Known rows, with every step that occurs:
feto/girog: 2.28; 1.47; 1.47; -3.97; 1.41; -0.77; 1.58; 4.60; 3.28; 0.58; -0.38; 0.02; -3.85; -1.12; 1.86; 0.24; -0.83; -0.69; 1.37; -0.78; 2.12; -3.44
tidum/sada/gozi: 2.17; 1.93; -0.98; -0.83; 1.93; -0.43; 1.05; 1.09; -1.40; 1.01; -1.19; 1.22; -1.74; 0.97; 1.07; 1.32; 0.44; 2.18; 0.80; 2.19; 0.87; -3.30
buze/gozi/feto/girog/mivor/tidum/nere: -2.56; -0.51; 3.54; -0.34; -0.58; 2.43; 0.57; 0.51; 2.99; -3.50; 1.63; -0.85; -2.59; -0.71; 1.50; 1.88; -2.88; -1.74; 1.90; -5.03; -1.45; 3.53
gozi/feto/girog/mivor/tidum: 1.15; 0.63; 3.56; -1.64; -0.45; 2.39; 1.56; 1.83; 6.06; -2.00; -0.35; -1.00; -2.62; -0.94; 2.05; -0.24; -2.61; -1.24; 1.19; -3.68; -1.73; 1.37
gozi/feto/girog/mivor: 1.90; 0.61; 3.13; -3.32; 0.27; 1.92; 0.55; 3.63; 5.87; 0.06; -0.32; -0.87; -3.38; -1.61; 1.81; -1.01; -1.76; -0.30; 1.56; -3.27; -0.02; -2.08
buze/gozi/sada: 1.55; 1.31; 0.78; -1.82; 2.40; 0.01; -0.16; 0.68; 1.03; -0.29; 2.20; 1.32; -1.38; -1.41; 0.13; 2.14; -1.37; -1.11; 0.50; 0.14; 0.10; -2.05
nere/tidum/sada/gozi/buze: 3.12; 0.30; -0.01; -0.14; 2.52; -0.35; 2.25; -1.04; -5.24; 3.58; -1.25; -0.06; 0.74; 0.27; 0.26; 0.44; 0.42; 2.17; 1.79; 2.59; 0.59; -6.02
sada/gozi/buze/tidum/nere: 1.99; -1.04; 0.66; -1.43; 2.30; 2.36; 1.90; -2.27; -3.71; 0.76; 1.18; 2.38; -1.91; -0.10; 0.42; 1.83; -0.66; 0.72; 1.97; 2.59; 1.51; -1.58
sada/tidum/buze/gozi/feto: -0.58; 1.73; -0.14; 0.05; 1.96; 1.76; 1.89; -2.10; -1.86; -1.39; 0.16; -0.56; -2.01; -0.63; -0.36; 0.64; -1.55; 1.25; 0.40; 3.57; -0.98; 1.36
girog/mivor/tidum/buze/gozi: 0.29; 3.40; 1.49; -1.21; 0.53; 1.26; 1.62; 0.92; 3.49; -1.77; 0.62; -1.07; -1.09; 1.59; 1.09; 1.47; -1.15; 0.01; -0.28; 0.51; -2.55; 1.83
feto/girog/mivor/tidum/buze/gozi: -1.59; 3.13; 1.57; -2.13; 0.27; 1.36; 1.66; 1.37; 4.68; -1.93; 1.10; -2.11; -2.46; 0.29; 1.57; 0.82; -0.90; -0.90; 1.18; -1.40; -1.07; 2.61
feto/girog/mivor/tidum/nere: 0.77; -0.14; 3.35; -2.05; -1.03; 0.90; 1.74; 3.03; 4.10; -2.66; -0.32; -0.73; -3.34; 0.70; 2.34; 1.12; -1.90; -1.29; 1.26; -4.45; -0.45; -0.78
sada/gozi/feto/girog/mivor: 2.95; -0.14; 1.90; -3.02; 0.58; 3.33; 0.28; 1.64; 5.44; -0.65; -0.24; 0.02; -3.18; -1.19; 1.33; -0.19; -0.30; 0.15; 2.04; -2.28; -0.19; 0.48
girog/mivor/tidum/sada/gozi/buze: 1.60; 1.30; 1.14; 0.33; 0.27; 2.86; 1.78; -2.15; 0.06; 0.36; 0.02; 0.23; 0.42; 1.04; 0.99; 1.15; -0.88; 1.60; 1.23; 0.77; -1.97; -2.50
nere/tidum/sada: 2.54; 1.58; 0.12; -0.67; 2.15; -3.01; 1.91; 3.00; -2.74; 1.68; -2.51; -0.61; -0.84; 1.05; 1.18; 0.13; -0.30; 1.27; 0.22; 0.52; 0.35; -5.74
gozi/feto/girog: 1.16; 0.66; 2.51; -2.81; 1.34; 0.31; 1.51; 3.01; 2.79; 1.08; -0.59; -0.20; -3.46; -2.29; 1.75; -0.48; -2.07; -0.22; 1.82; -1.18; 1.61; -2.42
mivor/tidum/nere: 1.68; 0.27; 2.64; -0.45; 0.27; -0.82; 2.60; 2.11; -0.33; -1.39; -1.12; 0.97; -2.17; 1.39; 1.77; 2.19; -2.32; -0.39; 0.10; -0.35; -0.45; -1.65
sada/gozi: 5.39; 1.03; 0.07; -2.74; 1.98; 0.54; 1.15; 2.18; 1.78; 0.05; -0.95; 1.99; -2.39; 0.62; 0.85; 1.66; 0.43; 0.69; 0.48; 2.21; 0.34; -1.48
feto/girog/mivor: 3.21; 1.35; 2.02; -4.53; 0.32; 0.79; 0.66; 5.14; 6.40; -0.57; -0.16; -0.51; -3.77; -0.57; 1.98; -0.16; -0.47; -0.61; 1.09; -2.72; 0.58; -3.29
buze/gozi/feto/girog/mivor/tidum: -0.96; 1.09; 2.61; -1.22; 0.10; 2.81; 0.48; 0.96; 5.63; -3.67; 1.56; -0.83; -2.30; -1.20; 1.28; 1.30; -2.25; -2.09; 1.30; -3.70; -2.04; 4.68
girog/mivor/tidum: 4.25; 1.68; 2.33; -1.91; -0.11; 1.16; 1.50; 3.11; 5.62; -2.49; -0.85; 0.44; -1.83; 1.53; 1.74; 1.12; -1.59; -0.75; -0.71; -1.21; -2.67; -0.24

Rows:
-1.57; 1.48; 0.51; -1.62; 0.76; 3.45; 1.04; -1.17; 2.61; -2.76; 0.97; -2.19; -3.28; -1.26; 0.18; -0.49; -0.93; 0.51; 1.51; -0.46; -1.01; 2.13
sada/tidum/buze/gozi/feto/girog/mivor
0.84; -0.27; 1.88; -1.75; 1.98; 0.94; 2.21; -0.17; -3.21; 1.50; 1.09; 1.56; -2.08; -0.55; 0.93; 1.09; -2.08; 0.16; 1.48; 1.81; 1.74; -4.26
gozi/buze/tidum/nere
2.14; 0.46; -1.00; -0.81; 2.18; 1.39; 0.07; -1.83; -0.31; -3.62; 1.99; 1.30; -1.97; -1.13; -0.92; 2.32; -1.02; -1.13; -0.01; 1.12; -1.12; 0.06
buze/gozi/sada/tidum
0.82; 2.20; -2.49; -0.61; 2.80; 0.55; 1.00; -0.95; -2.21; -1.14; -0.35; 1.97; -2.25; 0.88; 0.87; 1.39; 0.63; 1.24; 0.62; 2.70; 0.84; 0.63
buze/tidum/sada/gozi
2.25; 1.22; 0.05; -1.04; 1.76; 0.55; 2.34; -2.22; -1.65; 0.19; -0.65; -0.50; -1.92; -0.51; 0.00; -0.53; -1.32; 1.48; 0.14; 2.94; -0.08; -3.80
gozi/sada/tidum/buze
1.04; 2.61; 1.33; -0.08; -0.11; 0.21; 1.44; 1.69; 2.57; -1.50; -1.21; -0.39; -1.11; 1.83; 1.91; 0.81; -1.62; 0.79; -0.36; -1.25; -2.15; -2.21
girog/mivor/tidum/sada
1.67; 1.20; 0.14; -0.69; 2.02; 0.74; 1.82; -1.00; -3.41; 3.37; -0.05; 0.93; -0.28; -0.28; 0.69; 0.98; -0.37; 2.53; 1.90; 3.30; 1.45; -6.31
tidum/sada/gozi/buze
1.21; -0.43; 0.62; -0.63; 1.02; 1.13; 0.70; 0.41; 0.44; -0.07; -1.73; -1.78; -1.34; -0.31; 1.15; -1.03; 0.63; 1.25; 2.32; -3.11; -0.58; -1.22
nere/tidum/sada/gozi/feto/girog/mivor
0.52; -1.17; -0.03; 0.06; 1.54; 1.18; 0.25; -2.26; -2.87; -3.47; 2.04; 1.30; -2.28; -0.63; -0.74; 2.90; -1.55; -0.72; 0.59; -0.07; -0.45; -1.01
buze/gozi/sada/tidum/nere
-2.05; 2.36; 2.26; -2.61; 0.90; 2.00; 0.73; 1.49; 3.77; 0.67; 1.09; -2.29; -2.67; -1.53; 1.18; -0.67; -1.32; 0.48; 2.02; -1.36; 0.15; 0.05
tidum/buze/gozi/feto/girog/mivor
0.17; 1.69; 0.11; -0.69; -0.14; 1.76; 1.23; 0.19; 3.11; -2.55; -0.54; -0.81; -2.20; 0.90; 1.92; 1.05; 0.14; 0.31; 1.56; -2.29; -0.86; 1.33
feto/girog/mivor/tidum/sada/gozi
-0.61; 2.31; -0.08; -0.85; 2.66; 0.37; 2.02; -0.97; -3.71; 2.31; 0.81; 0.87; -1.03; -0.85; 0.94; 0.20; -1.65; 1.37; 1.22; 2.85; 1.72; -5.22
gozi/buze/tidum/sada
-1.91; 0.79; 0.61; 1.15; 0.92; 1.27; 2.03; -2.15; -0.77; -0.71; -0.87; -0.48; -1.75; -0.91; 1.71; 0.70; -1.40; 0.55; 2.28; -0.72; 0.24; 2.36
mivor/tidum/sada/gozi/feto/girog
-1.52; 0.97; -0.71; -0.95; 1.47; 3.33; -0.01; -1.49; 1.39; -1.83; 0.36; -0.11; -2.91; -0.93; 1.38; -0.46; -0.12; 0.79; 2.23; -1.87; 0.29; 2.58
buze/tidum/sada/gozi/feto/girog/mivor
1.22; 1.93; -0.57; 0.80; 1.24; 0.08; 2.16; -0.82; -1.18; -1.15; -1.31; 0.96; -0.91; 1.59; 1.28; 2.05; -0.41; 1.09; 0.34; 1.68; -0.89; 0.60
mivor/tidum/sada/gozi
0.15; 3.49; 0.51; -2.32; 2.31; -0.82; 1.63; 2.13; 0.26; 1.47; 0.44; -0.26; -1.93; 0.27; 0.82; 1.28; -0.60; 0.91; 0.43; 3.12; 0.73; -1.81
tidum/buze/gozi
2.51; -1.68; 0.90; -0.38; 1.02; 0.55; 1.23; -1.36; -2.47; -1.82; -0.06; 1.04; -2.58; -0.30; 0.05; 1.37; -1.88; 0.15; 0.44; -0.12; -0.09; -4.16
gozi/sada/tidum/nere
2.70; 1.28; 0.92; -2.54; 2.63; 1.33; 2.05; 0.26; -0.73; 1.29; 1.00; 1.75; -1.78; -1.06; 0.78; 0.47; -1.61; -0.11; 0.83; 2.87; 1.06; -3.21
gozi/buze/tidum
-3.79; 2.42; 2.02; -0.42; 1.19; 0.94; 2.56; -0.94; 0.84; -0.36; 0.80; -2.04; -1.98; -1.49; 1.36; 0.59; -2.44; -0.54; 1.91; 0.10; 0.01; 3.56
mivor/tidum/buze/gozi/feto/girog
-1.02; 1.93; 3.55; -1.34; -0.39; 1.96; 2.69; 0.47; 4.49; 0.30; -1.07; -2.71; -2.32; -0.53; 2.21; -1.45; -2.51; 0.41; 1.50; -1.88; -1.14; 0.59
gozi/feto/girog/mivor/tidum/buze
-2.26; 0.98; -1.24; -0.41; 2.51; 1.81; 1.02; -2.33; -1.76; -0.52; 0.10; 0.47; -3.01; -1.67; 1.24; 0.00; -0.38; 0.73; 2.49; 0.11; 1.88; 2.48
buze/tidum/sada/gozi/feto/girog
0.40; -0.36; 0.10; -0.07; 2.03; -0.39; 1.60; -0.29; -2.73; 1.03; -2.07; -1.25; -1.43; -1.00; 1.05; -0.48; 0.18; 1.17; 2.60; -0.96; 1.12; -1.25
nere/tidum/sada/gozi/feto/girog
1.02; 2.65; -1.34; -1.14; 2.03; 0.61; 1.91; -0.52; -1.18; -1.94; 0.40; -0.21; -2.54; 0.57; -0.24; 1.46; -0.27; 0.89; -0.10; 4.01; -0.38; 0.31
sada/tidum/buze/gozi
-2.31; 2.14; 1.93; -1.41; 0.37; 1.83; 1.18; -1.36; 3.82; -1.57; 2.26; -2.29; -1.45; -1.05; 1.01; 0.55; -1.51; -1.23; 1.54; -2.48; -1.07; 1.65
feto/girog/mivor/tidum/buze/gozi/sada
3.57; 0.56; -0.25; -2.26; 2.93; 2.78; 1.67; -1.71; -1.03; 0.56; 1.20; 2.46; -1.58; -0.69; 0.26; 1.19; -0.09; 0.24; 1.34; 3.88; 0.79; -0.57
sada/gozi/buze/tidum
2.86; 2.13; -0.33; -1.69; 1.59; 0.20; 2.97; 0.44; -0.81; -0.31; -1.64; -0.39; -2.92; 0.86; 0.52; -0.13; -0.50; 1.86; -0.29; 4.13; 0.01; -2.94
sada/tidum/buze
-0.28; 2.96; -1.13; -0.93; 2.57; -0.85; 1.23; 0.97; -1.73; -0.30; -0.43; 1.15; -2.42; 0.45; 1.37; 0.68; -0.78; 0.83; 0.12; 1.75; 1.14; -2.16
buze/tidum/sada
1.32; 0.38; 0.84; -1.95; 1.89; -0.20; 1.54; 1.92; -1.19; -1.09; -0.02; 1.92; -3.44; 0.68; 1.41; 1.57; -1.34; -0.29; 0.36; 0.58; 1.32; -1.32
buze/tidum/nere
